Each row comes from the steps of one path. Every step used is in the known rows, and no mark comes twice. Write the path behind each row, first mark first.
Known rows
F, Q, U, J: 0.159 -1.107 2.672 -0.830 -1.575 4.636 0.066 1.280 -1.822 0.834 0.801
 -0.032 -1.218 1.133 -2.857 1.789 0.859 -1.527 1.395 4.702 1.818 -0.727
 -1.042 2.132 3.875
R, Q: 1.091 -1.304 0.922 -0.062 -0.916 3.688 -0.429 1.598 -1.653 -1.346 0.178
 1.513 -1.627 3.023 -1.039 0.705 3.643 -0.661 0.685 0.118 3.850 -0.857
 -0.749 1.691 1.063
U, Q, W, J: 0.018 -3.256 1.437 -2.717 -0.389 0.176 0.863 0.284 0.416 -0.814 -0.104
 -0.041 -1.336 0.649 -2.095 0.694 0.792 -0.636 -0.283 1.389 5.682 0.239
 0.316 1.772 -0.871
R, Q, W, J: 0.891 -2.004 0.125 -1.842 0.135 2.189 0.239 1.297 -0.564 -1.373 0.609
 0.294 -0.797 3.578 -1.655 -0.121 2.705 -1.458 1.043 0.340 5.593 0.266
 -0.746 1.416 0.887
R, Q, U, J: -0.050 0.012 2.157 0.819 -0.684 5.390 -0.868 1.797 -1.572 -0.473 1.146
 0.626 -0.290 3.513 -2.207 1.773 3.545 -1.126 2.635 2.645 2.371 -0.104
 -1.644 2.263 3.011
R, Q, U: 0.016 0.005 1.003 0.157 -0.954 4.836 -0.303 1.549 -0.555 -0.946 0.451
 1.178 -0.772 3.556 -1.220 1.668 4.214 -1.234 0.932 1.437 3.028 -0.949
 -1.113 2.912 1.604
R, Q, W, J, F: 0.754 -2.291 1.162 -2.110 -1.575 2.368 -0.804 0.392 0.069 -1.928 0.371
 1.178 -0.801 4.710 -2.142 0.998 2.420 -2.461 -0.042 -0.078 5.124 0.863
 0.181 0.257 -0.073
U, Q, R: 1.446 -3.625 2.204 -0.716 -1.450 0.855 0.113 1.512 -0.990 0.055 -0.170
 2.139 -1.934 0.195 -1.946 1.652 2.917 1.038 -1.386 0.231 4.273 -0.421
 0.380 2.242 0.997
F, Q, W, J: 0.996 -3.218 0.625 -3.456 -0.778 1.490 1.159 0.978 -0.847 -0.056 0.298
 -0.458 -1.805 1.209 -2.392 -0.138 -0.001 -1.771 -0.106 2.442 4.943
 -0.307 -0.052 1.274 1.725
W, J, R, Q, U: -0.629 0.560 -0.100 0.394 -0.195 4.742 0.660 1.857 0.671 -0.517 0.156
 1.124 -0.275 3.099 -0.302 -0.039 1.951 -1.202 1.247 2.213 4.210 -0.968
 -1.424 3.471 0.880
L, U, Q, W, J, F: 1.895 -4.332 1.797 -3.790 -2.922 0.328 0.232 -0.890 0.682 -1.673 -0.278
 -0.190 -1.038 2.040 -3.044 1.400 1.452 -2.459 -0.716 0.723 5.177 0.636
 0.502 0.141 -1.294
F, J: 0.481 -1.796 1.396 -0.052 -0.477 2.872 -0.202 2.240 -2.515 -1.739 -1.244
 0.041 -1.485 1.436 -0.100 2.001 1.592 0.976 0.351 0.735 3.144 -0.274
 0.338 0.769 1.264
R, Q, U, J, F: -0.224 -0.053 3.169 0.546 -2.401 5.555 -1.900 0.805 -0.918 -0.981 0.943
 1.621 -0.227 4.696 -2.680 2.898 3.278 -2.055 1.595 2.119 1.795 0.522
 -0.859 1.050 2.169
L, U, Q, R: 3.428 -4.598 1.596 -1.573 -2.234 0.860 0.580 1.279 -1.273 -0.101 -0.137
 1.039 -1.771 0.191 -2.470 1.414 3.954 0.059 -0.745 0.013 4.357 -0.486
 -0.318 1.754 1.506
L, R: 0.080 -1.155 1.593 -0.809 0.115 2.604 0.956 2.004 -2.726 0.010 -0.088
 0.092 -2.408 0.012 0.486 2.006 3.063 0.356 -0.126 2.042 5.017 -1.879
 1.354 1.645 2.023
J, W: 0.554 -2.379 1.297 -1.284 -0.499 2.503 0.455 0.837 -3.160 -0.730 0.744
 0.152 -2.796 1.603 -1.427 -0.436 2.943 0.109 0.910 1.002 2.736 -0.678
 -0.394 2.570 0.146
U, J, W, Q: 0.650 -2.428 2.752 -1.684 -0.071 3.164 -0.716 0.493 -3.363 0.292 3.220
 -0.783 -2.491 1.966 -1.828 -0.364 4.099 0.043 2.643 1.083 2.308 -1.504
 -2.019 2.449 1.134
W, J, F, Q: 0.840 -2.289 1.836 -2.845 -3.721 2.483 -0.035 1.046 -0.549 -0.771 -0.941
 0.811 -2.026 2.352 -1.710 1.380 0.071 -1.937 -1.929 1.531 3.346 -1.147
 1.514 1.129 0.821
J, U: 1.692 -0.130 2.519 -0.216 -1.707 1.775 -0.962 2.846 -0.367 -0.959 -0.647
 0.787 -2.342 1.752 -1.160 2.205 0.296 0.399 0.032 1.160 3.278 -1.718
 0.290 1.744 0.990
R, Q, W, J, U: 1.767 -0.775 0.770 -1.362 -0.430 1.571 -0.593 2.785 0.280 -1.459 -0.200
 0.348 -0.599 4.387 -2.032 1.049 0.910 -1.081 0.925 0.067 5.214 -0.040
 -0.610 1.061 0.507
U, Q: 0.190 -2.387 2.307 -0.992 -1.432 1.503 0.123 0.437 -0.715 -0.954 -0.574
 1.263 -2.224 0.214 -1.567 1.443 1.690 0.243 -0.648 1.103 3.888 -1.015
 0.286 2.044 -0.486
F, Q: 1.235 -2.415 1.490 -1.819 -1.813 2.910 0.430 1.091 -1.797 -0.156 -0.107
 0.828 -2.690 0.663 -1.655 0.660 0.720 -1.087 -0.430 2.109 3.288 -1.521
 0.001 1.592 2.083
L, R, Q, W, J: 0.282 -1.900 -0.051 -1.962 1.453 2.471 1.291 1.933 -2.096 -0.299 0.438
 -0.205 -0.532 2.686 -0.461 0.885 3.511 -1.267 0.711 0.861 7.027 -0.378
 0.468 0.857 1.456

Write each row's path
1.495 -0.662 2.132 0.400 -1.086 2.241 -0.958 3.617 -1.665 -2.034 -2.096
 0.155 -1.311 2.261 -0.307 3.334 -0.171 1.302 0.345 0.412 2.745 -0.752
 0.423 0.376 1.043
F, J, U
0.130 -1.920 0.644 -1.495 0.850 1.290 0.993 0.656 0.362 -0.447 0.671
 0.109 -1.768 0.455 -0.889 -1.064 -0.555 -0.912 1.145 2.677 6.089 -0.172
 -0.857 1.674 0.509
Q, W, J, R
1.191 -2.668 3.652 -1.389 -3.156 3.659 -1.209 0.371 -2.242 -0.148 0.368
 1.190 -2.089 1.886 -3.167 2.031 -0.176 -2.055 0.110 2.751 2.117 -0.074
 0.244 -0.318 2.517
U, J, F, Q
1.160 -1.126 3.007 -0.549 -1.989 1.086 -0.632 1.776 0.103 -1.105 -1.368
 1.313 -1.912 1.106 -1.840 2.833 -0.144 0.532 -0.651 0.761 3.359 -1.426
 0.471 1.676 -0.759
J, U, Q
0.420 -1.046 0.818 -0.189 0.345 3.892 0.558 2.081 -3.157 -0.348 -0.021
 1.135 -1.496 2.092 0.191 1.710 4.434 -0.392 0.573 0.601 5.150 -1.581
 0.468 1.176 1.797
L, R, Q
0.747 -1.156 1.805 1.456 0.393 4.527 -0.615 1.272 -2.078 -0.394 1.146
 1.940 -1.219 2.031 -1.563 -0.385 1.037 -0.810 3.165 2.174 3.641 0.050
 -2.084 0.902 1.946
U, J, R, Q
0.717 -2.908 0.383 -2.485 0.280 1.831 1.661 0.332 -0.361 0.381 0.416
 0.412 -1.930 0.276 -1.865 -1.426 -1.925 -2.054 0.613 3.360 5.456 -0.449
 -0.961 1.044 1.287
F, Q, W, J, R
1.894 -3.697 2.751 -1.544 -0.154 2.460 -0.689 1.613 -3.761 1.135 3.487
 0.264 -2.170 1.916 -2.333 -0.222 5.415 0.968 1.749 0.180 2.740 -0.991
 -2.048 2.722 2.688
U, J, W, Q, R
0.719 -1.153 0.653 0.921 0.103 4.041 0.014 0.996 -1.197 -0.854 0.526
 2.416 -1.705 2.116 -0.456 -0.588 1.679 -0.843 1.533 0.975 4.353 -0.932
 -1.636 1.467 0.681
J, R, Q
-0.378 -0.980 1.488 -1.946 -0.417 3.883 0.061 0.048 -1.271 0.146 2.905
 -0.593 -2.292 2.618 -0.919 0.449 5.435 -0.586 1.245 1.238 2.223 -2.395
 -1.953 4.265 0.470
J, W, Q, U
0.302 -3.390 2.078 -1.777 -0.242 0.792 0.363 -0.708 -0.284 -0.878 0.355
 0.890 -2.029 0.386 -2.529 1.048 1.145 -0.720 0.136 1.482 4.967 0.210
 -0.276 1.004 -0.382
U, Q, W
-0.739 0.167 2.935 0.137 0.060 4.710 -0.744 0.476 0.198 0.964 3.079
 0.198 -1.537 0.710 -0.811 0.631 2.114 -0.610 2.964 3.903 3.017 -2.179
 -2.799 3.165 2.436
W, Q, U, J, R
0.358 -1.263 2.641 0.873 0.010 3.319 -0.318 1.131 -1.711 0.035 0.944
 0.945 -2.017 -0.143 -1.368 -0.064 -0.382 -0.022 2.572 3.671 3.477
 -0.395 -1.417 1.340 2.096
U, J, R
-0.371 -1.155 2.560 -0.283 -0.111 4.238 0.079 1.023 -2.995 0.187 1.751
 -0.654 -1.324 2.060 -2.718 0.691 2.715 -0.429 2.836 3.492 1.229 0.117
 -1.409 3.047 1.979
Q, U, J, W
-0.477 -0.180 4.021 -0.017 -2.712 4.358 -1.596 0.658 -0.546 -0.525 0.837
 0.513 -1.114 2.606 -2.497 3.165 1.848 -1.392 0.830 3.589 1.676 0.083
 0.017 1.527 2.311
Q, U, J, F
0.660 -2.431 1.458 -2.279 -0.355 2.676 -0.044 0.327 -2.327 -0.197 2.463
 -0.259 -3.088 2.095 -0.764 -0.547 4.709 0.062 0.900 -0.242 3.070 -2.324
 -1.576 3.062 -0.106
J, W, Q
1.507 -0.959 1.572 -2.043 -0.704 0.378 -0.192 2.720 0.705 -1.023 -0.386
 -0.645 -1.559 2.134 -1.796 1.409 -0.532 -0.380 0.369 1.388 5.149 -0.534
 0.170 1.471 0.638
Q, W, J, U
3.109 -3.528 3.106 -2.191 -4.002 3.666 -0.837 0.200 -2.569 -0.374 0.499
 0.044 -1.870 1.814 -3.693 1.769 0.835 -3.021 0.817 2.700 2.097 -0.220
 -0.475 -0.796 2.985
L, U, J, F, Q
0.219 -2.164 2.274 -1.437 -0.776 4.820 0.581 0.631 -3.746 0.980 1.538
 -0.413 -1.518 2.033 -3.618 0.514 1.345 -1.414 2.323 4.153 0.752 -0.131
 -1.577 2.560 2.773
F, Q, U, J, W
2.389 -2.401 2.957 -0.313 -2.088 0.266 -0.637 2.869 -0.220 -0.107 -1.066
 2.368 -1.686 0.960 -2.329 2.985 1.124 1.370 -1.444 -0.038 3.766 -0.837
 0.473 1.895 0.749
J, U, Q, R
1.113 -3.640 3.568 -2.221 -2.047 2.786 -0.984 -0.715 -1.884 -0.079 1.208
 0.817 -1.839 1.840 -4.225 1.586 -0.638 -2.957 0.811 3.372 3.143 1.222
 -0.380 -1.341 2.621
U, J, F, Q, W
0.964 -0.941 2.153 -1.391 -2.179 0.449 -0.111 2.720 0.835 -1.036 -1.906
 0.397 -1.354 1.601 -1.506 2.361 -0.608 0.648 -1.016 0.651 3.989 -1.437
 1.074 2.406 -1.108
W, J, U, Q
2.328 -3.845 3.673 -1.312 -3.219 2.841 -1.087 1.409 -2.625 0.787 0.610
 2.252 -1.822 1.793 -3.676 2.241 1.158 -1.230 -0.755 2.092 2.443 0.488
 0.234 -0.114 3.969
U, J, F, Q, R
0.788 -2.112 1.760 0.594 1.531 3.777 -0.412 0.119 -1.814 -0.316 2.090
 1.581 -0.981 1.942 -2.687 -0.806 0.580 -1.723 3.905 2.599 4.849 1.162
 -2.835 -0.162 1.896
U, J, R, Q, W
1.914 -3.514 1.528 -2.125 -0.374 1.838 -0.065 1.291 -2.642 0.734 2.750
 0.752 -2.777 1.993 -1.283 -0.304 6.051 0.885 0.131 -1.000 3.486 -1.989
 -1.587 3.255 1.289
J, W, Q, R
0.426 -1.461 0.306 1.494 0.778 4.413 -0.074 1.713 -2.434 -1.800 -0.843
 1.885 -0.706 2.630 0.209 0.419 1.154 0.053 1.891 0.253 3.758 0.018
 -1.280 0.141 0.632
F, J, R, Q
-0.370 0.417 0.829 1.280 0.003 5.273 0.167 0.824 -0.053 -0.485 0.747
 2.126 -0.910 2.688 -0.663 0.352 2.329 -1.344 1.726 2.296 3.472 -0.903
 -1.996 2.695 1.177
J, R, Q, U
